What can hang from each mark:
dusab: nazoz
vusa: lubozi
zasodaz: tumu
nazoz: vusa zavon
lubozi: dusab vusa zasodaz
zavon: lobub luto nazoz
tumu: dusab zasodaz
ponu: lobub luto
luto: lazo
lazo: lobub lubozi luto
lobub: lazo ponu zavon

Each row was made from one small tree. The marks that hang from a mark follow it in brackets, in alphabetical order. Every link used is in the known rows. Write each row's tree.
Known rows:
lubozi[zasodaz[tumu]]: [  5 -15  -2 -11  -5  -7   4  -1 -13  -6  -9  15   9  -2  -8  -8  -2  -5
  -5  -2   1  -2  -1   1 -20  -9  -3   9  -1   5  -6  -5  19]
lazo[luto]: [ -4 -15  -1  -7   3  -5   6  -7  -8  -7   9   8  12 -10  -7  -3   3  -3
   1   1   1   1   3  -6 -19   2  -6   8   0   2  -4  -5   9]
lobub[lazo[lubozi[vusa] luto]]: [ -7 -16  -3  -5   5  -8   7   4  -7  -5   4   0   9  -8  -7   1   7  -3
   0   2   5   4   2  -1 -12  12   2   6  -2   0   3  -6   8]
dusab[nazoz[vusa[lubozi[zasodaz]]]]: [  4 -13  -3 -17  -2  -8   9  -5  -5  -3 -29   9  13  -6  -4 -14   4  -7
  -2  -7   1   1   4   1 -17  -8  -3   3  -5  -1  -5  -7  13]
nazoz[vusa[lubozi] zavon[lobub luto]]: [ -4 -17  13 -10   6   4  10 -20  -4  -3  -3  11   8 -15  -5  -5  11 -13
  13  -7  -5  -2   6  -3  -8   8   1   4  -1   3  -2 -10   9]
zavon[lobub[ponu] luto[lazo[lubozi]]]: [ -8 -17  12  -1   9  -4   6 -15 -10  -6  14   5   4 -13  -6   5   7  -6
  18   1  -5  -3  -2  -4  -5  23  -1   7  -7  -8   2   0   9]
lubozi[dusab[nazoz[zavon]] zasodaz]: [  6 -13 -10 -13  -2  -2   7  -7  -3  -4 -10  20  14  -2  -4 -13  -6  -3
   0 -10   0   7   8   2 -13 -11  -5   6   1  11  -9  -6  16]
luto[lazo[lobub[ponu] lubozi]]: [ -4 -15   3  -2  13  -7   4  -6 -12  -6   8   1   6 -10  -8   6   6  -4
  10   1   0   2  -1  -3 -11  27   1  12  -5  -7   5  -5   6]
zasodaz[tumu[dusab]]: [  1 -13   2 -10  -2  -2   7   0 -11  -3  -6  11  12   0  -9  -9   0  -9
  -9   3   3   2   4  -3 -21 -17  -1   6   3   8  -4  -8  19]
ponu[lobub[lazo zavon[luto]]]: [ -5 -12  -3   4   9   2  10 -14  -7  -3  13   9  13 -17 -13   4   5  -9
   5   5  -1   4   2  -3 -14  12   6  10  -9  -2  -1  -3  15]
vusa[lubozi[dusab]]: [ -1 -13   1 -22   2  -3   8  -9  -3  -4  -1   5  15  -1  -5 -15   4 -11
   1  -4  -1   1   5   2 -15  -4  -2  10   4   7  -7  -4  16]
vusa[lubozi[zasodaz[tumu]]]: [  4 -15   4 -19  -5  -4   5  -2 -11  -4  -8  11  13   1  -7 -10   2  -9
  -3  -2   0  -2   1   4 -20  -4  -2  11   0   6  -4  -7  20]
lazo[lobub lubozi[zasodaz[tumu]] luto]: [  0 -19   0 -13   1 -10   3   6 -14  -7   3  12   7   2  -4   7  -2   3
  -2   4   1   5  -4  -1 -18  25  -7  11  -3   6   7  -6  13]
ponu[lobub]: [ -3 -13  -4  -4   4  -3   6  -7  -5  -4   3   9  14 -12 -10  -4   2  -8
   5   0   0   1   4  -3 -17   0   0   9  -3  -2  -5  -4  12]
luto[lazo]: [ -1 -12   2  -2   6  -6   6  -9  -9  -5   3   3  11 -10  -9  -5   3  -6
   2  -2  -1   0   2  -4 -13  -6   2   7   1  -3  -6  -6  12]
ponu[lobub luto]: [ -7 -12  -4  -2   5   1   6  -5  -7  -4   0  10  16 -15 -12  -2   3  -8
   7   2   0  -1   6  -2 -17   8   5  12  -2  -5  -3  -5  12]
luto[lazo[lubozi[vusa]]]: [ -4 -13   2  -2   3 -11   7   2  -6  -3  -2  -4  11  -7  -7  -4   4  -2
   0  -1   1  -1   1   0  -8  -1   4   5   0  -1   0  -6  10]
nazoz[zavon[lobub]]: [  0 -16   5  -5   5   3   6 -16  -6  -3   5  15   7 -11  -6  -4   3  -8
   9  -6  -2   0   6  -5 -13  -4  -2   9   0   4  -6  -8  10]
lobub[ponu zavon]: [ -2 -13  -2  -1   6  -2   8 -13  -9  -5   4  10   9 -15 -12  -8   4  -6
   1   1   2   1   1  -2 -19   3  -2  14  -9   0  -4  -2  11]
lubozi[zasodaz]: [  4 -14  -3 -12  -3  -8   6  -4  -9  -7  -5  13  11  -7  -6  -8   0  -3
  -2  -1  -2  -1   2  -1 -20  -9  -3   9  -2   2  -6  -2  14]
nazoz[vusa[lubozi]]: [ -1 -14   3 -13   3  -6  10  -8  -6  -3 -17   3  11  -9  -7 -13   9 -12
   0  -5   0  -2   4  -2 -16  -5   1   6   0  -1  -5  -7  11]
nazoz[vusa zavon]: [  0 -15  -2  -1   5  -3   9  -9  -7  -4 -13  11   8 -14  -9 -10   4 -10
   3  -8   0   1   7  -4 -15  -9   2   6   1   3  -7 -12   8]
tumu[dusab[nazoz] zasodaz]: [  3 -10  -5  -7  -5  -5  10  -2  -4  -3 -19  13  19  -7  -7 -11  -2  -8
  -6   0   2   4   7  -7 -20 -24  -4  -1   3   8  -3  -9  16]
lazo[lubozi]: [ -3 -16   0  -6   3 -10   8  -2  -6  -5  -3   4   9  -6  -6  -7   0  -8
   2   1  -1   1   0  -4 -15  -5  -4   9   0   2  -4  -2  11]
zasodaz[tumu[dusab[nazoz]]]: [  2 -12  -2  -8  -3  -2   8  -2  -8  -2 -14  13  15   0  -7 -11  -3  -8
 -10   2   6   4   6  -4 -19 -23  -5   2   0   7  -6  -9  18]
lubozi[dusab[nazoz] zasodaz[tumu]]: [  6 -14  -8 -16  -6  -7   6  -2  -8  -4 -16  18  13   3  -4 -13  -7  -3
  -7  -6   3   3   1   4 -15 -13  -8   5  -1   9  -8  -4  22]
lobub[ponu[luto[lazo]] zavon[nazoz]]: [ -6  -9   4   4  17   5   8 -16 -12  -3   7   8   8 -18 -15  -3   1  -6
   6   4   1  -3   3   1 -12  14   7  15  -7  -6  -1  -9  12]
vusa[lubozi]: [ -1 -13   4 -15   2  -2   7 -10  -5  -3  -1   3  15  -7  -7 -10   6 -12
   2  -1   0  -1   5  -2 -18  -6  -2  10   1   3  -5  -6  13]
luto[lazo[lobub lubozi[dusab]]]: [ -3 -14   1 -10  11  -9   6  -2  -8  -5   4   1   9  -1  -5   1   0  -2
   3   0  -2   7  -1  -1  -8  17   1   9   3   1   2  -4  12]
lazo[lobub[ponu] lubozi luto]: [ -7 -18   0  -7  10  -6   4  -4 -10  -7  13   6   6 -11  -6   8   5  -1
   8   4   2   4  -1  -4 -16  35  -6  13  -6  -2   8  -4   4]
lobub[ponu[luto] zavon[nazoz[vusa]]]: [ -7 -11  -1   1  15   2  11 -13 -10  -3 -12  12   3 -22 -14  -9   4  -9
   2   1   3  -4   3   1 -16  10   5  12  -9  -5  -1  -9  10]
zasodaz[tumu[dusab[nazoz[zavon]]]]: [  3 -13  -2  -5  -2   4   8  -5  -8   0 -10  16  15  -1  -8 -10  -5 -10
  -5  -2   6   6  10  -3 -17 -22  -3   4   3  12  -6 -14  17]
zasodaz[tumu[dusab[nazoz[vusa zavon]]]]: [  2 -13  -3  -2   1   0  10  -3  -8   0 -25  16  12  -4  -9 -13  -1 -10
  -7  -5   6   6   9  -3 -16 -21   0   0   1   9  -6 -17  15]
zasodaz[tumu]: [  0 -15   0  -7  -1  -5   5  -5 -11  -4  -3  11  11  -5  -9  -7   0  -9
  -3  -1   3  -3   1  -2 -18 -12  -4   8   1   5  -6  -7  16]

Which tree is each row?
[ -6 -15  15 -15  10   2  11 -20  -4  -2  -6   9   4 -13  -4  -6   7 -11
   8  -3  -4  -7   4  -2  -9   6  -2   2  -3   0   0  -9  13]  zavon[lobub luto nazoz[vusa[lubozi]]]
[ -5 -15   1   0   7  10   5 -19  -6  -2  -1  20  10 -20  -7  -3   4  -8
  15  -6   2  -1   9  -2 -10  10  -1  10  -6  -5  -4  -8   7]  dusab[nazoz[zavon[lobub[ponu[luto]]]]]
[ -5 -15  11  -9   8   3   8 -21  -5  -4  10  14   4 -14  -5  -1   0  -6
   7   1  -4  -6   3  -4 -11   0  -6   4  -2   1  -2  -5  14]  zavon[lobub luto nazoz]
[  3 -14   1 -18  -1  -9   8  -3  -8  -5 -22   8  10  -6  -6 -13   7  -9
  -1  -5  -2  -1   2   1 -19  -3   1   7  -2   0  -4  -6  13]  nazoz[vusa[lubozi[zasodaz]]]
[ -6 -10   1   6  11   1   7 -12 -13  -4   6   7  12 -19 -14  -3   6  -5
   6   3   1   0   2  -1 -14  15   8  16  -7  -8  -2  -5  10]  lobub[ponu[luto[lazo]] zavon]
[  4 -12 -11 -17  -8  -8   7  -1  -1  -4 -17  13  15  -4  -2 -15  -2   3
  -8  -8   4   2   4   6 -13 -13  -4   2  -2   6  -6  -3  17]  lubozi[dusab[nazoz] vusa zasodaz]
[  3 -13   3 -19   5  -5   9  -7  -7  -4 -21   9   6  -5  -7 -13   3  -9
  -1  -4  -2  -3   4   3 -18  -4   0   6  -1   1  -2 -10  15]  zavon[nazoz[vusa[lubozi[zasodaz]]]]
[  4 -11  -6  -3  -4   1  10  -5  -3  -2 -15  17  20  -7  -8 -10  -3 -10
  -2  -4   2   6  12  -7 -18 -23  -2   1   5  14  -3 -14  15]  tumu[dusab[nazoz[zavon]] zasodaz]
[ -4 -13   4  -3   8   1  11 -18  -5  -3  10  11   9 -15 -10  -4  -3  -6
  -1   5  -2  -3   3  -3 -14  -5  -4   9  -5   7  -2  -7  15]  lobub[zavon[luto nazoz]]
[ -6 -16  -5 -11   9  -9   8   0  -7  -6   8   4   9   0  -6  -2   2  -7
   3   1   2   9   1  -2 -12  14  -1   8   2   3  -1  -2  12]  lobub[lazo[lubozi[dusab] luto]]
[  1 -13  -2  -2  -5   3  11  -9  -2  -3  -8  17  21 -11  -7  -7  -3 -10
   0  -2   0   4  12  -8 -15 -17  -3  -2   4  15  -2 -13  15]  tumu[dusab[nazoz[zavon[luto]]] zasodaz]
[  4 -14  -3 -12  -9  -7   5   3 -10  -4 -12  12  11  -4  -7  -9   2  -1
  -9  -4   4  -4   0   5 -18 -10  -1   6  -2   6  -3  -7  18]  lubozi[vusa zasodaz[tumu]]
[  3 -13  -8 -18  -7  -8   7   1  -4  -6 -10  12  13  -3  -4 -14   1   1
  -7  -6   1   0   3   7 -16  -7  -1   6   1   7  -4  -2  17]  lubozi[dusab vusa zasodaz]
[ -8 -15  -5  -2  11  -6   7   1  -8  -5  11   3  11  -6 -10   7   4  -7
   9   5   2   8   2  -4 -14  23   3   9  -5  -5   2  -4   9]  ponu[lobub[lazo[lubozi luto]]]
[ -6 -13  -6  -2  10  -1   6  -6  -8  -5  12   7  13 -11 -11   5   6  -6
   7   2   3   6   4  -4 -17  18   4   8  -4  -5  -1  -5  10]  ponu[lobub[lazo[luto]]]
[-10 -16   4  -2  11   1   6  -8 -12  -5   1   9   2 -15  -8   3   9 -12
  17   2   0   0   1  -2 -10  24   6  13  -6 -13   2  -1   8]  zavon[lobub[lazo[lubozi] ponu[luto]]]
[ -5 -16  -2  -3   9  -6   6  -5 -10  -5   1   4   5 -10 -10  -2   6 -13
   9   0   2   2   1  -2 -14  11   2  11  -5  -7  -1  -2   9]  lobub[lazo[lubozi] ponu]
[ -4 -11   7   3  15  -3  12 -17  -8  -3  -2   5   5 -16 -11  -4   1  -5
   0   1  -3  -2   1  -3  -9   1   4   3  -5  -1  -1 -10  13]  lobub[zavon[luto[lazo] nazoz[vusa]]]
[ -3 -19   6  -9   3  -6   7  -7 -10  -7   3  12   2  -7  -3   5   4  -6
  10   2  -6   1  -2  -3 -11  12  -1   6  -5  -4   2   1  14]  zavon[lobub[lazo[lubozi[zasodaz]]] luto]
[  1 -14   0  -7  -1 -14   6   6  -9  -5  -7   0  10  -4  -5  -5   2   2
  -1  -1  -1   0  -1   3 -11   1   4   6  -2  -1   1  -4  12]  luto[lazo[lubozi[vusa zasodaz]]]
[ -3 -10   2  -8  15   0  13 -12  -4   0 -10   5  10 -11 -12 -10   3 -11
   2   0   0   1   4   1 -15   8   5  10  -8   1  -1 -10  14]  ponu[lobub[zavon[nazoz[vusa[lubozi]]]]]
[ -5 -15  -8 -10   8  -9   8  -2  -4  -4   0   6  11   0  -4  -2  -2  -5
   2   0   4  11   3  -2 -10   8  -5   4   0   2  -2  -3  12]  lobub[lazo[lubozi[dusab[nazoz]] luto]]
[  0 -14  -3 -10   0   3   8 -13   1   0  -6  15  12  -9  -2 -11   1  -1
   3 -12   3   3   8   3  -5  -8  -3   2   0   9  -6  -8  12]  lubozi[dusab[nazoz[zavon[lobub]]] vusa]
[ -5 -17   3  -1  13   7   5 -18 -11  -5  18  16   4 -15  -9   6  10  -8
  17  -4   2   5   6  -4 -12  25   3  11  -5  -4   0  -9   5]  nazoz[zavon[lobub[lazo[luto] ponu]]]
[  1 -13  -3 -17   2   3   9 -14   1   0  -4  10  19  -2  -4 -15  -1 -11
   4  -9   2   5  11   1 -10  -9  -4   8   4  12  -9 -10  14]  vusa[lubozi[dusab[nazoz[zavon]]]]
[ -7 -14  -5   2  13  -6  10  -1  -8  -4  13   4  11  -8 -12   6   3  -5
   6   8   2  11  -1  -4 -14  25   4  13  -9  -2   3  -3  10]  ponu[lobub[lazo[lubozi luto] zavon]]
[ -3 -16   1   0   3  -1  10 -13  -6  -5  -5  12   9 -18  -8  -6   5 -10
   5  -6  -2  -1   7  -5 -12  -3   1   3   0   5  -5 -11   9]  nazoz[vusa zavon[luto]]
[  0 -15   0  -1   6   5   5 -21  -5  -2   1  18   8 -16  -6  -4   3  -8
  13  -9   2   1   7  -3 -11   2  -5   8  -7  -1  -6  -8   7]  dusab[nazoz[zavon[lobub[ponu]]]]
[-10 -12   0   3  10  -4   6   1  -9  -4   3   1  14 -10 -11   2   2  -7
  12   5  -2   1   2  -2 -10  18   8  12  -2  -9   0  -5  11]  ponu[lobub luto[lazo[lubozi]]]
[  2 -12  -4  -5   1   3   9  -8  -3  -1  -7  14  16  -6  -7 -10  -3  -8
  -3  -2   3   7  12  -5 -17 -21  -3   4   2   9  -6 -11  12]  tumu[dusab[nazoz[zavon]]]
[ -6 -16   3  -5  12   1   4 -15 -12  -7  14  13   3 -15  -8   6  12  -6
  12  -1   3   2   1  -4 -15  24   0   9  -8  -9   0  -3   7]  zavon[lobub[lazo[luto] ponu]]
[  3 -13  -2 -24  -1  -9   9  -2  -6  -6 -22   9  11   0  -4 -18   5  -8
  -2  -8  -2   2   2   4 -16  -1   1   6   1   4  -5  -3  17]  nazoz[vusa[lubozi[dusab zasodaz]]]
[ -4 -15   4 -14   4   1  12 -14  -2  -3  -5   9  14  -8  -6 -13   7 -13
   6  -9  -3   1   8   1  -8   4   2   5   5  11  -5 -10  13]  nazoz[vusa[lubozi[dusab]] zavon[luto]]
[ -5 -17   3  -4  11  -3   6 -10 -10  -5   3   8   0 -10  -7   2   8 -12
  14  -1   0   1  -1  -3 -11  17   1  10  -7 -10   0   0   8]  zavon[lobub[lazo[lubozi] ponu]]
